Each row comes from the steps of one walk. Every step used is in the known rows, and no mark comes twice. Write the walk behind each row, first mark first.
Known rows
fumi-bebokem-biniv-rada: [ 19.3 -14.9  -9.2   9.2   7.9  -3.4  -1.9  10.8  19.4 -12.9  -9.0 -36.5
  15.5  -8.1 -42.8   0.2  -2.2  15.1  19.3 -13.8   0.6  18.6  15.6   5.6
  -5.2  17.1 -27.3   8.2 -17.4   1.1  -0.5   1.8]
bebokem-biniv-zizo-mokug-rada-fumi: [ 12.8 -16.8   1.4  -4.5  -9.9 -21.3 -34.7   9.2  14.3   4.4  23.4 -18.3
  12.6  14.5 -30.7 -15.5   0.1  15.0  -7.6 -15.7  -1.2   6.9  -3.4  -1.8
  -8.2  13.9 -20.7  -7.3 -20.9  -6.2   1.7   0.9]
fumi-zizo: [ 28.5  -6.9  -6.1   2.8   5.2   9.0 -15.2   7.4  47.1   3.4   9.6 -21.7
   5.5  20.9 -18.7 -13.2 -18.9   0.3   2.3 -35.1  -0.5   6.5  14.9 -17.5
 -17.4  11.9 -34.9   9.3  17.0   1.3  -1.4  -3.3]
rada-zizo: [ 20.1  -6.0  -4.1  -4.9  10.7  17.5 -14.6  11.6  48.7  -6.6  15.6 -19.0
  -4.9  19.9 -25.2  -6.9 -12.0   2.3   3.7 -43.0  -6.5   0.1  14.7 -22.6
 -17.3  14.9 -36.6   8.4  14.6  -0.4 -13.2   2.3]
bebokem-biniv-rada-fumi-zizo-mokug: [ 28.0 -16.7  -1.2  10.8   6.8 -11.7 -33.7  14.8  24.6  -2.4   4.0 -37.2
  13.9   3.3 -34.7 -26.7  -1.7  14.9   8.6  -1.3  -5.0   0.3  14.4 -15.4
  -2.4   6.3 -43.4   0.5 -18.3  -2.5 -11.0   5.4]
zizo-bebokem: [ 14.6   0.0   4.4   8.6  11.1  22.1  -8.0  19.0  27.1   8.5  11.8 -17.7
  -2.3  -1.6   2.2   5.9  -0.3   2.5   2.6 -59.6  -8.1   5.2  11.2   6.9
 -14.4  17.6 -23.3  20.7  17.8   1.5   7.2 -12.3]
bebokem-biniv-zizo: [ 27.1  -6.1 -13.6  11.9 -10.8   6.3  -6.1   0.1  37.2   0.9   6.1 -20.3
  22.7  -0.2 -23.4 -11.4   0.5  14.7  13.0 -16.0  11.1  21.4   0.0 -11.1
 -30.7  17.7 -41.0   9.0   1.7   8.2   0.8  -4.6]
biniv-bebokem: [ 16.1  -5.5  -2.1  14.4  12.4  22.1 -14.0  18.5  27.7   6.6   6.9 -29.3
  13.3   8.1  -7.1  10.5  -2.2   8.6   9.3 -52.6  -5.3   0.5  13.8  12.3
 -21.5  12.1 -17.3   7.6   5.0   0.4  -7.0  -2.1]
mokug-bebokem-biniv-rada-fumi: [  1.4 -16.7 -27.9 -13.6   3.8   0.4 -15.4  10.6  15.7 -17.1  15.1 -28.4
   9.3 -13.9 -57.4  -9.1   8.8  15.3   3.5 -24.3   3.6   7.7  -1.8   6.6
  -8.1  16.6 -15.6  -0.3 -16.2  12.6  -7.5  17.5]
bebokem-biniv-zizo-mokug-rada: [  9.8 -17.3   0.7   9.5 -12.8 -13.9 -25.3  13.6  17.9   7.0  13.4 -19.1
  20.6  12.2 -26.8  -9.2   6.7  21.2 -13.3 -16.1   6.0  13.9  -8.6   4.7
 -13.6  15.9 -22.6  -8.7 -11.0  -0.6  14.1  -4.7]
rada-fumi-bebokem-biniv-zizo-mokug: [ 47.6   4.2   4.6  -2.1   5.4 -12.6 -20.5   6.2   1.8  14.8  -1.3 -29.2
  15.1 -14.5 -10.6   5.6  -1.6   3.7  19.0  -1.5  -6.2   8.4  12.7   2.9
   4.1  15.8  -6.3  14.0 -22.1 -18.2  -7.7  -8.3]
mokug-rada-bebokem-biniv-zizo: [ 14.6 -12.9 -17.8  -5.1  -9.9 -20.7 -20.0   0.3  17.0   0.3  14.9 -16.0
  10.2   2.7 -39.8  -6.7  -3.8   9.9  -4.7 -27.7 -14.5  14.5  -9.3   0.0
 -12.4  15.5 -18.1  -5.0 -16.6   8.9  -1.6  11.2]
bebokem-biniv: [ 20.8  -4.8 -12.9  12.8   8.0  12.4  -1.7   3.8  25.2  -4.5   9.2 -11.6
   8.4  -4.2 -27.0  -8.8   3.1  16.7  14.5 -32.9  10.6  12.0   8.8   6.0
 -20.2  17.5 -37.0  10.7  17.7   8.7  -5.4   2.9]
rada-fumi-bebokem-biniv-zizo: [ 42.5   1.2  -8.1 -13.8   0.4 -13.4 -11.1  -5.2  16.6   5.5   1.1 -32.4
  11.4  -7.9 -24.4  -2.5 -12.0   1.9  26.2 -10.6  -1.2  21.2  10.3  -6.9
  -7.0  17.6 -14.2  16.5 -22.3 -10.4 -13.4  -4.3]
fumi-zizo-mokug-bebokem-biniv-rada: [ 14.3 -14.9 -13.5   5.0   0.1  -0.9 -21.5  24.5  12.2   1.4  -5.0 -33.0
  21.6 -12.6 -38.4  -3.7  14.4  21.1  -9.9  -7.5  11.3   9.4  -1.4  13.0
  -4.1   9.8 -15.1  -1.8 -10.5   5.4   5.0   9.5]
mokug-rada-fumi-bebokem: [ 10.3 -12.2  -0.2 -27.1   7.5 -18.8 -20.5  10.2  15.7  -2.7  23.7 -20.8
 -11.5  24.6 -38.5   1.1 -23.1  -7.1  -2.6 -49.1 -18.0   2.5  16.8   5.2
  10.0  17.4   5.5   0.7 -16.7 -13.5  -0.8  -0.7]
rada-mokug: [ 28.0 -15.1   0.3  30.8  17.2  18.1  -4.8  10.2  24.1  -3.2  18.4  -4.4
   3.0  11.6  -0.4  -9.2  -1.2  12.3  -2.2 -51.6 -15.8  -7.7  18.2 -11.5
   1.3  14.4 -27.5   5.8  25.9   0.4  -1.7 -16.9]
rada-fumi-bebokem-biniv: [ 38.0   1.5  -8.9 -12.9  17.0  -6.0  -6.1  -0.9   6.0  -0.6   5.8 -22.5
  -3.0  -9.6 -29.1   0.8  -8.5   2.8  26.9 -27.8  -4.0  11.2  21.9   8.6
   2.5  17.5 -10.9  17.4  -7.2 -11.1 -18.1   3.7]
zizo-mokug: [ 18.9  -2.1   9.3  25.5  12.0  18.0 -18.1  21.1  22.1  10.0  13.1 -10.2
   5.4   4.3  -2.7   3.8   0.4   2.8  -3.2 -35.8  -9.5 -10.5  15.3   4.7
  -4.7  12.3 -21.1   4.3  21.1  -1.9   8.1  -8.7]

Write each row's walk
[  4.4 -15.3   4.4   0.4   9.0  18.3 -20.5  28.6  48.6 -10.6   5.1 -40.5
  -0.4  11.9 -20.4  -6.5  -5.0   8.0   1.2 -41.0 -16.5   3.4   9.6 -21.1
 -15.3  12.3 -41.7  10.9 -10.0   2.4  -5.6  -3.4] | biniv-rada-zizo-bebokem
[ 16.6  -0.6 -11.9   6.8   9.4  10.4  -9.1  18.9  -6.2   9.9   5.3  -9.9
  10.0 -24.7 -21.9  12.5  24.0  17.4  -7.6 -31.2   9.9   4.0  -0.5  36.5
  -2.2  16.5   1.7   6.8  13.5   2.2   4.7   6.6] | zizo-mokug-bebokem-biniv
[ 15.1 -14.0  -3.4 -24.8   1.4 -19.5 -24.9  10.3  19.6   2.4  18.7 -26.0
  -8.4  15.5 -29.1 -24.0  -5.0  12.8  -1.6 -44.4  -0.1  18.7   4.2   6.6
  -7.8  13.6 -23.0  13.0 -14.6  -5.5  -8.1   3.9] | mokug-rada-fumi-zizo-bebokem-biniv
[  5.6 -15.0  -5.1  17.3   5.4  13.1  -7.8  21.7  26.0  -7.4   1.4 -32.2
  12.1 -11.9 -22.9 -10.1  12.2  22.3   9.6 -33.4   1.0  16.1   4.6   5.8
 -17.8  17.1 -43.3  13.8  -6.2  11.8   4.3  -2.9] | zizo-bebokem-biniv-rada
[  9.3   1.0  -5.2   6.6  10.1  18.0 -16.2  25.9   5.7  12.4  12.6 -11.1
   6.0 -11.4 -11.9  20.4  12.1   4.0 -15.9 -43.4  -4.2  -8.9   4.1  25.5
   1.9  12.7  10.5   2.1  17.3  -1.2  13.0  -1.2] | zizo-mokug-bebokem
[  7.3 -13.6 -12.0  17.1  11.9   6.4 -20.0  13.6  31.2 -10.0  10.2 -21.9
   5.0  -2.7 -33.1  -0.8  -8.5  -1.2   1.3 -36.5 -34.1  -9.8   9.7 -14.1
  -0.8   8.0 -30.2  -1.6  -6.0  13.3  -3.1   9.8] | biniv-rada-bebokem
[ 26.0   0.0   3.7   0.5   6.9  13.5 -14.7  17.6  36.3  11.1   4.1 -27.6
  -0.4   7.2   3.1  -5.1  -8.8   0.7   2.3 -49.0  -4.2   9.4  13.4  -4.6
 -13.0  13.8 -27.3  22.6  12.7  -2.6   3.0 -12.4] | fumi-zizo-bebokem
[ 32.2 -23.7  -2.8  27.8  17.7  -4.9   2.4  10.7   4.7 -15.1  -4.4 -26.7
  15.5  -7.7 -24.9  -7.6   6.6  22.4  14.2 -20.8 -11.2  11.2  17.8  -0.4
  11.2  17.1 -27.4   6.1 -11.9  -3.8  -6.3 -10.6] | fumi-bebokem-biniv-rada-mokug
[ 21.3  -9.0   7.1 -13.3  11.3 -26.7 -23.3  15.0 -11.7   4.4  14.6 -21.5
  -5.1   2.7 -33.5   2.8  -2.0   7.4   1.1 -28.4  -8.8   1.7  14.4  27.0
  18.7  15.2   6.0   1.5 -19.8 -20.7  -3.4   3.9] | zizo-mokug-rada-fumi-bebokem-biniv
[ 15.7 -13.7  -3.1  -5.3  11.9  -2.7 -19.5  13.8  28.2 -10.7   8.9 -36.9
   2.9   9.1 -37.1   0.0 -19.9  -5.2  14.1 -25.7 -22.0  -1.8  21.7 -14.5
   5.1  13.3 -16.4   4.2 -25.2  -6.6  -4.3  -2.3] | biniv-rada-fumi-bebokem
[ 19.6  -9.5   4.5   1.7   7.9 -17.0 -38.0  19.5  12.7  14.4  15.1 -15.3
  -4.8  15.6 -21.8  -1.3 -11.3  -5.9 -21.8 -40.1 -30.9 -11.9   9.3   3.8
  15.2   5.1  -3.2  -6.7  -2.5  -6.5   3.0   7.6] | fumi-zizo-mokug-rada-bebokem
[  2.0 -18.2 -26.3 -15.6   1.6   7.1 -10.8  16.4  30.7 -22.1   5.7 -34.0
   8.3  -6.5 -58.6  -5.5   8.9  22.3  -2.5 -22.6   7.7  13.6  -4.9  -2.7
 -17.5  18.1 -25.1  -1.1 -13.6  12.6 -12.9  20.4] | mokug-bebokem-biniv-rada-zizo
[ 10.1 -12.9 -16.0  -3.7   6.4 -15.2 -15.1   3.3   7.2  -3.8  18.0  -6.6
  -5.4   1.0 -44.8  -3.5  -0.8  11.3  -4.2 -46.0 -16.8   4.9  -1.5  15.4
  -1.0  15.0 -15.6  -0.9  -2.1  10.2  -6.4  17.4] | mokug-rada-bebokem-biniv
[  8.8 -13.5  -6.6   3.0   9.6   3.8 -17.6  15.0  22.3  -9.7  10.1 -34.5
   4.1 -10.8 -27.3 -15.8   5.7  17.5  14.9 -31.8  -6.2   9.7   8.3  -1.9
 -11.3  16.0 -38.7  15.2 -16.3   5.0  -8.0   1.8] | zizo-bebokem-biniv-rada-fumi
[ -3.4 -18.6 -27.6   1.1  -0.2   7.9  -5.1  14.7  19.4 -16.7   5.6 -25.1
  18.0 -15.8 -52.4   0.0  14.8  22.9  -2.1 -25.0  11.5  12.2  -5.0  14.4
 -15.2  18.9 -18.0  -1.3  -6.7  18.1   3.7  14.6] | mokug-bebokem-biniv-rada
[ 33.8   1.3  -6.9   1.4  13.5   0.1   5.2   5.8   8.9   0.4  -4.9 -21.5
   4.6 -11.6 -24.9   6.6  -2.9   8.3  23.1 -29.2   5.4  16.7  17.7  17.2
  -4.7  19.0 -15.0  20.2   3.3  -5.3  -4.8  -0.6] | fumi-bebokem-biniv
[  2.4 -15.4 -13.5  12.0   3.9   6.3 -15.4  25.6   4.1  -3.2   2.2 -25.2
  20.4 -21.6 -38.0   6.0  23.0  23.4  -9.6 -16.2   7.3   2.7  -3.8  25.4
  -3.7  13.7 -10.6  -4.8  -6.2   9.0   8.4   9.3] | zizo-mokug-bebokem-biniv-rada
[ 17.3   0.3   4.1   8.2  -5.9  18.0 -13.3  14.1  39.1  13.8   7.7 -25.4
  13.1   1.1   5.5   3.4  -3.4   2.6   0.5 -40.6  -5.9  14.4   1.8 -10.0
 -24.4  16.8 -25.9  17.6   2.8   1.0  11.9 -19.1] | biniv-zizo-bebokem
[ 10.8 -20.5 -14.9   5.5   6.0  -0.2 -18.4   4.0  31.4 -18.1  14.8 -27.0
   9.9   2.3 -49.0 -24.2  -1.8  16.4  17.7 -19.3  -3.2   4.8  11.1 -13.6
 -13.8  13.7 -47.2   1.8 -13.3   9.8 -12.9   9.5] | bebokem-biniv-rada-fumi
[ 10.5 -10.3   3.2   6.9  -5.1 -14.1 -37.4  17.6  15.0  14.6  17.5 -14.5
   8.7  10.1 -16.9   6.8  -6.1  -3.4 -22.0 -33.2 -33.0  -9.0  -3.3  -0.3
   4.1   8.4  -2.7 -11.4 -13.9  -2.0  11.5   0.8] | biniv-zizo-mokug-rada-bebokem
[  5.2 -13.6 -15.1   0.0   6.8   0.0 -24.8  21.8   0.1  -6.3  11.5 -25.9
  12.5 -21.1 -43.4  -0.4  18.6  17.8  -2.8 -17.2  -1.9  -3.8   0.1  17.2
   3.3  12.6  -7.8  -4.6 -17.1   2.9  -3.7  12.9] | zizo-mokug-bebokem-biniv-rada-fumi
[ 19.6  -0.3  -1.6   9.8  10.8  15.7  -0.5  12.5  14.6   5.8   5.1 -17.1
   3.6 -15.1  -7.0  -1.6  11.7  17.0  12.3 -45.8   5.3  16.2   6.2  18.2
 -18.6  18.6 -31.5  24.2  14.8   3.9  -1.8  -7.6] | zizo-bebokem-biniv
[ 19.6  -8.5  13.3 -14.2  -4.5 -25.5 -35.7  17.4  10.5  13.7  16.8 -29.6
   5.5  20.3 -18.9   8.3 -17.6  -6.4  -8.9 -23.5 -21.7  -0.2   8.6  -0.8
  10.9  14.6  10.3  -5.5 -33.0 -21.5   9.9  -9.4] | biniv-zizo-mokug-rada-fumi-bebokem
[ -0.6 -21.2  -2.7 -18.6   1.3  -0.1 -22.8  15.6  46.3 -14.8  26.8 -18.6
 -10.3  41.0 -41.9 -11.6 -16.7   6.6 -13.1 -50.4  -6.5   2.9   5.7 -15.8
 -14.1  16.0 -27.7  -8.1   1.0  -0.5  -5.4   5.0] | mokug-rada-zizo
[ 43.5   4.3   6.5  13.5   1.0  -7.1 -10.2  11.3   3.4  16.4  -9.8 -29.4
  23.3 -15.9  -6.8  11.4   3.4   8.2  14.2  -2.9   1.4  15.9   9.6  11.0
  -2.4  16.1  -9.6  12.5 -13.7 -13.7   5.0 -11.6] | fumi-bebokem-biniv-zizo-mokug
[ 11.9  -3.9 -26.4  -7.6   4.8  11.7   0.3   7.9   9.2  -2.8   9.0 -11.6
   7.1 -17.7 -35.1   6.8  15.5  17.7  -0.2 -39.1  15.6  14.4  -2.1  25.8
 -14.3  20.2  -6.8  10.4  14.2   9.8  -0.4   9.4] | mokug-bebokem-biniv
[ 16.5 -12.1  -7.2 -26.4   6.5 -25.0 -13.8   4.0   3.3  -6.9  16.0 -22.2
  -5.4  10.1 -48.1  -4.2 -11.4   6.0   8.5 -36.8  -3.4  14.5  11.1  16.0
   4.7  19.6  -2.1   3.2 -19.8 -11.1  -8.4   6.7] | mokug-rada-fumi-bebokem-biniv
[  2.7 -28.4 -14.8  19.8   8.3  15.2  -9.2  21.5  18.0 -14.8  14.6 -16.6
  13.4  -0.7 -25.5  -1.7  11.9  17.8 -17.1 -43.5 -14.6  -5.7   3.2  -1.9
   6.6  14.5 -10.2  -6.6   1.4   9.9   7.2  -5.2] | biniv-rada-mokug-bebokem
[ 37.1  -0.1  -3.4 -12.2  11.6  -1.9 -17.6   6.0  20.3   7.2   7.1 -27.8
  -3.7  -5.9 -10.2 -19.7  -3.2   8.3  17.8 -35.7   1.0  16.8  13.0  -2.3
 -11.6  13.5 -33.4  28.8   0.1  -5.2 -17.5  -1.1] | rada-fumi-zizo-bebokem-biniv
[  0.2 -15.9  -5.1  -3.7   7.2  13.1 -27.7  33.7  27.6  -8.2   7.7 -31.9
   6.1   0.4 -35.8   8.8   8.4   8.4 -18.6 -26.4 -10.9  -9.5   1.5  -2.7
  -1.4  11.7  -9.9  -7.6 -10.2   0.1   1.5   9.7] | biniv-rada-zizo-mokug-bebokem
[ 21.8 -19.3 -14.6  -2.7   3.0 -10.7 -25.0   2.8  41.0 -14.0   7.9 -38.5
  11.2  10.4 -47.7 -34.8 -12.9  14.0  16.2 -10.5  -0.2  10.0  13.0 -25.1
 -14.8  10.4 -51.9   2.3 -17.1   6.2 -17.3  10.5] | bebokem-biniv-rada-fumi-zizo
[ 26.5   0.3  -1.1  -6.0  13.3  15.6  -6.2  13.8  24.7  -2.4   4.2 -25.4
  -5.3  -6.0 -14.0  -6.1   6.7  17.2  13.2 -44.2   2.6  17.5   6.4   1.5
 -19.7  17.6 -38.5  26.8   7.8  -3.3 -17.9   0.0] | rada-zizo-bebokem-biniv
[ 14.6 -14.4   1.8  -5.1   6.0   1.2 -31.9  18.9  44.0  -2.4  10.3 -43.9
   2.5  13.7 -19.4 -20.2 -13.4   0.7   5.2 -33.5 -16.9   3.5  15.8 -24.9
  -9.5   8.7 -37.4  13.4 -18.3  -1.0  -4.8  -4.3] | biniv-rada-fumi-zizo-bebokem
[ 30.2 -13.0 -20.0  11.9  -2.5   6.7   0.4   3.3   7.2  -0.2   8.6 -10.2
  22.4 -16.2 -12.5  -1.8  19.7  24.0  -6.7 -28.6   4.9  16.0  -8.9   5.8
  -6.7  19.2  -8.3   6.3   2.7   4.9  -1.5  -7.9] | rada-mokug-bebokem-biniv-zizo
[ 24.7  -3.3  10.9   9.0  15.8  18.1 -23.2  23.2  33.1   4.1  12.4 -17.3
  -2.0  11.9 -11.2   0.2  -2.6   2.8  -3.4 -34.1 -11.4 -11.4  16.1 -13.3
  -6.6  10.6 -28.5   6.2  13.4  -9.0  -8.9  -2.6] | rada-zizo-mokug
